Each row was made from one path, in order. Every step used is in the known rows, and no mark comes twice. Write each row's path.
Known rows:
k, t, x, n: [  1.3   0.4 -18.7  13.1   4.9  13.0  -4.5  -2.1   0.4   2.6  15.0  -3.0
 -34.6 -15.5 -17.6 -19.3  21.9  13.3   9.4 -12.8  18.7 -12.0 -13.5  -5.5
   9.2 -25.2  -0.2 -13.8  21.7]
n, t, x, k: [ -2.7  -6.0  10.2  10.1 -13.8   3.1  -4.7   0.1   2.5  -1.1  10.8  12.9
  14.7   5.8  -1.2   9.7  46.7  -9.6  28.4   0.6 -14.3  -3.9  19.4   7.1
   0.5  14.4 -11.0   2.3  13.3]
e, k, t, x: [-12.6  -6.0 -19.2   4.8  -4.2   1.9   5.1 -18.5  14.0  -6.4  10.8   1.2
 -16.0  -0.4 -17.1 -15.3  38.7   9.2  11.3  -6.5  -9.1 -15.7 -33.4 -14.0
  23.3 -19.8 -16.3   0.3   6.9]
r, k, x, n: [  5.4 -13.9 -10.1  -5.4  -3.5  10.2  -9.8  -2.4   9.4  -8.3  29.1 -10.3
   6.6  -7.2 -13.9 -12.6   7.2 -15.7  -2.2  -5.7   9.4 -13.4   9.6   2.8
   0.9 -29.4  -5.9  19.9   4.0]
n, e, a, r, k: [  7.6 -11.0  10.2  -5.7   9.7  -0.7   9.6 -16.1  15.0  11.8  11.6   7.7
   4.9   5.1 -15.8   2.3  11.1 -32.9   6.5  -8.0   2.2  -0.8 -18.1  13.5
 -11.2 -13.7  -1.6  37.8  11.7]
t, x, n: [ 10.0  -1.8 -18.0  10.0   0.8  19.2  -0.7  -7.8  -6.7  18.1  20.4   9.1
 -15.2   4.9 -18.1 -17.5  18.2  14.3  14.6  -7.1   5.9  -6.4   6.9   4.5
   5.8 -21.4  18.3   7.6  23.1]
r, k, x, n, t: [  2.9 -15.8  -2.0  -4.8  -3.6  10.8 -11.4   0.2  13.1  -9.9  30.7  -6.4
  15.7  -9.5  -6.6  -8.6  20.4 -25.6   7.9  -5.2   7.3 -13.7  19.3   5.2
  -2.9 -25.2 -18.4  21.9   1.2]
x, k, n, t, e, a: [-12.1 -13.4  -5.6  28.2 -13.4   0.7  -6.4   1.7   8.3 -32.7 -11.5   0.1
  19.2  -4.4  -1.6  17.6  15.0 -13.5  10.5 -11.7  -8.1 -16.9   0.8   6.6
  -5.2   8.6  -9.5   8.6  15.5]
n, e, r, k, x: [ -0.4 -10.6  22.8 -10.0  -5.4 -15.1  14.0  -5.5  21.9   5.0  29.4   9.3
  15.0   9.2  -5.7   4.9   6.2 -25.8  14.2   5.1  -5.3   3.6   2.0  35.5
   1.0 -21.8 -26.3   3.9  -8.2]
n, t: [ -3.1  -1.6  13.6   1.9  -0.7  -0.4  -2.1   2.8   6.8  -2.0   1.0   8.0
  18.6  -3.6  14.9   7.3  23.9 -17.8  18.8   0.7  -3.4   0.7  17.3   4.9
  -8.6   7.4 -21.2   7.4  -4.1]
t, x, k: [  0.7  -5.9  -3.4  10.7 -16.3   4.9  -1.8  -4.8  -6.8   3.1  12.8   5.7
  -5.5  11.5 -19.6   0.8  28.3  10.6   9.8  -0.6 -11.4  -6.1   0.7   4.3
   8.1   9.0  12.0  -6.5  22.6]
x, k: [ -3.6  -1.0   2.9   6.2 -12.5  -8.1  -4.6  -0.8  -1.1  -8.1  -5.6   0.9
  -0.1   0.8  -9.4  13.1   1.1  -6.0   3.5   0.3  -4.2  -5.9   3.2  -3.4
   8.1  17.2  -1.3  -2.6   7.4]
n, e, r, k, a: [ -1.0  -6.0  20.8  -7.9  -2.6 -14.8  16.4  -3.6  17.5   3.3  23.9   9.6
   4.1   2.6  -0.4   7.8  -3.4 -34.0   9.3   1.1 -10.6   7.9   3.1  39.7
   2.4 -18.1 -20.5   6.3  -6.0]
r, k, a, e: [ 14.0 -11.5   3.3 -10.3  -2.5  12.0   2.7   7.3   2.7 -20.8  24.7  -6.6
  13.0  -9.2   3.3   4.3  -4.2 -29.4 -11.7  -3.7 -24.0 -10.7  -5.9  10.5
  -7.2  -7.2  -8.5  14.3  12.5]
r, k: [  3.0  -4.7  -0.6   6.1  -8.3  -4.2  -6.4   4.0   8.4   0.4  11.3 -10.4
   6.5  -0.5   4.6  -7.5   8.4 -28.6 -11.7  -8.8   4.9  -6.6   6.9   8.4
  -5.6  -5.0 -10.8  15.2  -2.4]
x, n, t, e: [  4.3   2.0  -8.4   9.5   1.4  11.5   2.1  -3.6   1.4   1.7  -2.5   9.9
   7.3  -9.3   5.8  -4.3   9.9  -9.7  27.7  -8.9  20.5  -5.2  21.3  -4.3
  -4.1 -13.9  -5.2  23.5   2.8]
x, k, t: [ -7.5   0.6  -1.7   9.7  -7.8 -12.1  -8.5   1.8   5.1 -17.4  -6.7  -6.8
 -18.1 -13.7 -11.9  10.3   6.9  -4.0   1.2  -5.1   8.2 -10.9 -11.9 -11.4
  11.6  11.7 -13.8 -18.5   9.8]
n, e, a, r: [  6.7  -8.6   9.8  -8.8  14.3   0.3  12.8 -17.1  11.3  11.2   5.1  13.4
   3.2   6.0 -18.7   5.4   6.6 -19.0  13.6  -2.4  -0.2   3.9 -21.7   9.4
  -8.1 -10.9   2.4  31.0  12.8]
a, r, k, n, e: [ 23.4 -13.6   4.0  -9.2  -2.5  -0.3 -10.1   0.1  25.1  -1.1  12.5   4.1
  22.6   3.6 -10.0  11.6  14.8 -21.5 -22.4  -3.3   9.5 -10.5 -13.0   5.9
 -13.7  -7.6 -14.5  32.6   8.4]
r, k, a, e, x: [ 17.9 -14.6   6.7 -12.3  -6.6  14.4   3.9   6.4  12.1 -14.7  25.9  -1.4
  11.7 -21.3  -3.8   2.3  -4.3 -22.2 -11.4  -4.1 -23.9 -13.7   2.1  15.4
  -4.5 -10.3 -13.8  10.4   2.8]
r, k, n, e: [  0.6 -13.8  -0.3   8.8  -1.8  -3.3  -1.3  10.5  18.4  -6.3  13.6 -14.8
  17.1   1.7  14.5   6.4  -5.7 -37.6 -22.5 -15.3   4.8  -6.2  -5.3  29.9
 -12.5 -19.4 -19.8  11.0   9.4]
t, x, k, a: [ -3.4 -10.1  -3.6   2.3 -11.5  13.1  -2.1  -2.3 -10.0 -11.0  19.6   6.8
 -10.4  -0.7 -19.9   5.5  20.5  11.6   7.9   0.9 -23.9  -6.1  -3.3   7.7
  11.7   5.2  18.1  -6.9  27.7]
x, k, n, e: [ -5.7 -11.0   4.9   7.4  -4.9  -7.3   1.3   5.1   9.8 -15.2  -3.2  -4.5
  10.8   4.0   0.0  27.1 -11.4 -14.8  -6.4  -4.6  -4.6  -4.6  -9.4  18.4
   2.3   0.5  -9.6  -6.6  20.4]

Write each row's path:
[ -0.6  -4.6  -9.0  14.3 -10.6  -5.5  -5.0  -8.5   7.2 -24.5 -12.6   1.9
 -14.0 -14.9 -28.4   4.8  18.4   2.4   7.1  -8.8  13.8 -19.4 -26.0 -23.5
   5.4  12.4  -3.1   4.2  12.2] | x, k, t, e, a, r
[-11.3  -6.7   0.6  -8.9   4.5  -4.5  21.8 -16.3  19.1   7.6  15.0   3.3
  -9.6   6.9  -5.3  -0.6  21.2 -11.2  15.4  -5.8  -4.5  -0.6 -37.1   9.3
  17.3 -25.1 -20.7  -0.8  11.8] | n, e, k, t, x
[ 10.7 -13.8   1.2  -6.9 -16.7   8.4   5.1  -5.1  17.5 -14.9  -4.0  18.2
   3.9 -26.0 -22.9   9.1   5.7  20.4   3.2   2.1   3.2 -13.1  -2.6  -8.4
   4.7  10.8   0.2   5.9  -6.4] | t, e, x, k, a, r
[ 14.4  -5.5 -10.8  13.3  -0.7  12.9  -5.0 -11.6  10.9   1.8   2.5  13.4
  11.0 -10.3 -10.4 -11.6  27.1 -23.4  24.5 -15.4  22.5 -16.0  16.8  -7.9
 -10.4 -16.5  -4.9  52.6   4.9] | x, n, t, e, a, r, k
[  0.5 -13.8  -9.8  16.0  -7.5   0.7 -11.9   9.7  13.6 -14.1  10.7 -17.7
  14.6  -1.4   9.0  -0.5  -0.7 -25.8 -25.8 -16.0   3.1 -13.5   1.9  17.3
 -10.6 -13.5 -12.1  10.6   5.1] | r, k, n
[  2.4 -17.2   3.8   4.8  -3.1  -0.1  -0.4   9.1  27.2  -0.8  16.8 -10.9
  15.8  -7.9   8.2   6.0  -4.3 -30.6 -21.8 -13.6   4.8  -8.4   1.8  33.5
  -9.5 -23.3 -25.2   7.5  -0.2] | r, k, n, e, x
[  0.3  -1.7 -12.6  17.7   4.6  14.9   3.9  -8.9   1.1  -1.7  -2.8  10.6
   2.6 -11.3  -2.2 -11.0  15.1 -13.6  33.7 -14.5  16.7  -9.4  17.3  -3.2
  -5.2 -17.2  -0.4  32.9   6.7] | x, n, t, e, a
[  1.6  -5.9   9.1  -0.3 -13.2  -0.6  -1.5  -2.7  19.2   3.9  -0.1  11.1
  -4.1 -20.1 -20.4   7.9   3.5   8.3   6.8   1.9  -4.1  -9.4  15.5   5.6
  10.7   8.3 -13.2  -8.8 -11.6] | e, x, k
[-14.0  -3.9 -11.4  21.6 -10.3  -6.3  -1.5  -5.3   2.1 -26.9 -12.6  -6.9
 -18.0 -15.9 -16.2   1.4   9.5  -2.3   9.6 -13.3  10.4 -16.3 -23.0 -13.9
   7.2   8.3  -3.9  -9.4  12.1] | x, k, t, e, a
[ 24.3  -0.5  15.1  -4.0  -6.6  -2.9  13.6  -2.7   5.4  -5.5  14.7  20.7
  22.9  15.4  -9.5   8.4   1.9   1.2  22.2   9.5 -28.3  -4.3  -4.2  10.4
  -3.8  -1.9 -18.7   0.6  -1.1] | a, e, r
[ -5.0  -9.8  -5.0  13.9 -10.5  -3.3 -10.6   5.5   6.5 -23.1  -6.6  -5.8
   8.9  -1.1  -5.4  20.8  -4.2  -3.5 -10.1  -4.9  -6.0 -12.2  -3.4   4.6
   3.5   6.9  -6.4  -7.3  17.0] | x, k, n
[ 14.2 -10.0 -19.4  16.1   3.8  13.9 -10.9 -19.2  11.1   2.2  17.2   7.4
 -18.6  -7.0 -42.8 -24.2  38.7  -9.8   7.9 -20.0  10.7 -22.1 -13.7 -11.4
  -4.1 -20.3   8.7  42.2  20.6] | e, a, r, k, t, x, n
[ -7.4 -11.3   0.0  20.3 -17.3  -2.6  -7.5   7.6  10.9 -30.9  -9.7  -0.3
  23.3  -3.5   7.4  23.9  11.3 -10.0   5.5  -6.4  -2.4 -13.8   4.9   5.2
  -4.1  12.1 -15.5  -0.3  11.4] | x, k, n, t, e
[ 12.6 -17.7  -7.1   0.7   3.5  14.5 -12.8 -18.8  15.9  -7.5  19.4  12.2
  11.6  -7.7 -36.9 -11.6  39.1 -20.7  18.6  -7.7   1.6 -20.9   2.0 -10.8
  -9.4 -18.2  -1.4  56.0   8.2] | e, a, r, k, x, n, t
[  0.6  -4.0  -1.2  19.4 -23.8 -12.2   7.7  -4.4  12.3  -8.3   6.0   7.2
  10.5   4.1  -1.6  -9.2  10.1  -4.7  10.0  -3.4   8.3  -7.6   7.1  11.5
  -3.0  -3.9 -12.5   8.9 -19.4] | t, e, r, k
[ -9.5  -5.9   2.9  19.1  -3.2   5.3   6.7  -6.4   5.0 -14.4  -7.0   9.9
  18.0  -5.3   8.5  -2.3  29.8 -15.6  31.2  -9.2  -0.3  -7.0   6.6   1.8
 -14.3   4.5  -8.6  20.7  -0.9] | n, t, e, a
[ 13.8  -7.8   2.4 -24.3   6.1  12.8  -4.7  -3.9   4.0 -16.3   9.3  14.4
  -2.5 -17.2 -20.3  11.4   5.0   6.8 -10.9   7.8 -12.5  -3.1 -12.7 -11.4
   1.7   1.3  10.9  16.5   7.5] | k, a, r
[  4.2  -4.0 -13.5  10.7   9.8  19.2  11.2 -15.2  -4.9  23.5  22.9  11.1
 -17.6   8.1 -22.0 -17.0  16.5  -2.3  25.3 -13.4   2.6  -2.1  -2.6  16.9
   2.5 -32.9  18.6  16.7  30.1] | t, x, n, e, a
[  1.0  -1.0 -13.9   8.4  -1.6   6.6   4.5  -0.3  16.6  -6.2  -3.2  -1.2
 -25.8 -35.6 -10.2 -13.0   2.1  17.5   7.0 -13.7  33.7 -13.4 -10.3  -9.9
   6.4 -20.7 -16.4 -15.7  -6.7] | k, t, e, x, n
[ 27.6 -16.4   3.0 -19.5  -4.1  10.9 -17.7  -6.6  22.2  -2.7  25.5  12.3
  23.7  -7.1 -26.0   1.5  37.5 -12.6   3.6   3.5  11.9 -15.2   8.6 -14.4
  -8.3 -11.2 -14.1  43.0   1.1] | a, r, k, x, n, t
[  3.3  -6.1  20.8 -15.6   6.7  -0.9  19.5  -2.6  22.1  21.4   8.9  10.7
   0.8 -10.8  -0.9   9.4  -9.2  -8.7   8.2   0.3   3.0   6.5   1.2  26.8
   0.7 -14.8 -17.5  -7.6  -7.5] | n, e, x
[  3.9  -4.1 -16.5  16.1  -4.0   5.8  -9.9   2.2   7.0   3.9  25.1 -12.7
 -21.8 -11.0  -8.7 -21.9  23.5 -17.7  -5.2 -20.1  19.1 -16.5  -3.5   4.0
   0.8 -24.2 -10.6   3.9  13.9] | r, k, t, x, n
[ 26.2  -4.1  14.9   1.5 -12.8  -5.4   9.3   0.1  10.9  -5.1  21.0  13.0
  27.6  14.0  -7.4   4.2   5.8 -17.6  12.2   4.3 -26.0  -8.7   0.6  16.2
  -5.8  -5.3 -25.7   9.6  -2.8] | a, e, r, k
[ -1.2 -14.9   6.4  -0.7   6.3   5.4   8.1   6.6  25.8  -1.9   5.8   0.1
  11.5 -10.3   3.7  14.8 -14.4  -3.2 -10.4  -6.1   1.0  -3.3  -5.9  32.6
  -5.2 -23.4 -20.5 -10.7   4.2] | k, n, e, x
[-10.5 -13.2   1.9  -5.4 -11.7   4.8   9.3 -10.6  17.1 -23.0   5.8  10.9
  32.9  -0.7   5.2   2.7  41.1  -3.0  29.7   2.3  -8.5 -10.2  -4.4  -8.9
   2.3  -4.5 -26.6  18.2  -9.6] | n, t, e, k, x
[ 25.2 -13.3  13.4  11.7 -13.8   3.5   5.2   3.1  14.9 -11.7  30.8  16.9
  40.2  17.6  -2.8   7.6  29.0 -16.5  18.3   0.0 -34.5 -13.8   4.6  27.8
 -12.6  -9.8 -33.8   8.9   8.3] | a, e, r, k, n, t, x
[ -2.3 -15.2  -3.2  15.9  -2.1  13.8  -9.9   9.5  10.4 -13.8  10.1   2.4
  22.7   0.9   9.0   9.0  29.4  -1.7   1.5  -6.9 -11.1 -10.7   5.2  19.2
 -11.1  -8.9 -13.2   0.3  17.6] | k, n, t, x
[ -0.9  -7.2   0.3  22.1 -17.4 -14.9  -7.5   0.9  21.4  -9.3  16.2   3.9
  13.9   4.3  -4.4  -2.2   8.8 -17.8  -2.7  -5.2  -6.3 -11.9  14.6  28.7
  -0.8 -13.5 -23.4   4.9 -14.5] | e, r, k, n
[ 15.7 -16.7   0.3 -24.5  -0.4  14.2  16.7 -12.4  10.1 -22.7  21.8   9.4
  33.1  13.4 -17.3   7.0  14.7   7.3  18.9  10.3 -40.0 -14.8 -32.7 -12.4
  10.2 -17.3 -21.8  12.9  10.5] | a, e, k, x
[ -2.0  -5.3   6.8   6.2 -15.3 -11.4  -1.4  -3.7  12.6  -9.9  22.0  10.6
   1.2  -6.6 -10.1  -4.0   8.9 -19.4   2.9  -0.1 -16.2  -6.4  16.2  25.0
   6.4  -9.1 -15.5   7.8 -15.5] | e, r, k, a
[ -3.1 -18.2  -8.9  -1.1   5.2  23.2   0.2 -11.2   5.1 -21.4  17.3   5.1
  11.9 -12.6 -19.8  -9.2  20.8   5.4  32.0  -3.0   5.1 -13.4   5.3  -6.7
  -0.9 -29.7  -1.4  21.8   8.6] | k, x, n, t, e, a
[ -2.3  -4.0   7.8   7.1  -9.0   2.5   5.2   2.9   6.5 -11.1  -4.9   8.0
  23.7  -5.3  18.6   5.3  24.9 -10.8  21.1  -2.5   6.1  -2.5  11.3  -0.3
 -11.5   8.3 -15.1   9.5  -7.1] | n, t, e
[ -0.9  -0.4  -0.4  14.3 -18.2  -9.5  11.0  -6.5   6.9  -8.1  -2.0  13.9
   8.8   3.9  -5.5  -5.6   7.7  11.6  17.9   1.3   5.9  -4.5   1.6   7.1
   1.6  -0.6  -6.1  -0.6 -17.0] | t, e, r
[ 15.5 -13.0  -8.2  -5.6   0.9  11.5  14.2  -6.5  13.0 -22.9   7.9   5.7
  33.0  14.4  -3.1  12.4   5.4  -0.2   4.5  -0.5 -35.3 -16.0 -33.9  -3.8
   3.0 -15.3 -22.8  13.5  15.5] | a, e, k, n
[  7.8 -12.4   3.7   0.8   9.0   2.8   8.3 -14.7  15.4  10.4  20.4   6.3
  -9.5   2.2 -23.4  -5.7  28.2 -23.7  10.8 -12.8   4.0  -5.2 -27.8  13.6
  -8.4 -19.4  -3.8  26.0  21.2] | n, e, a, r, k, t, x
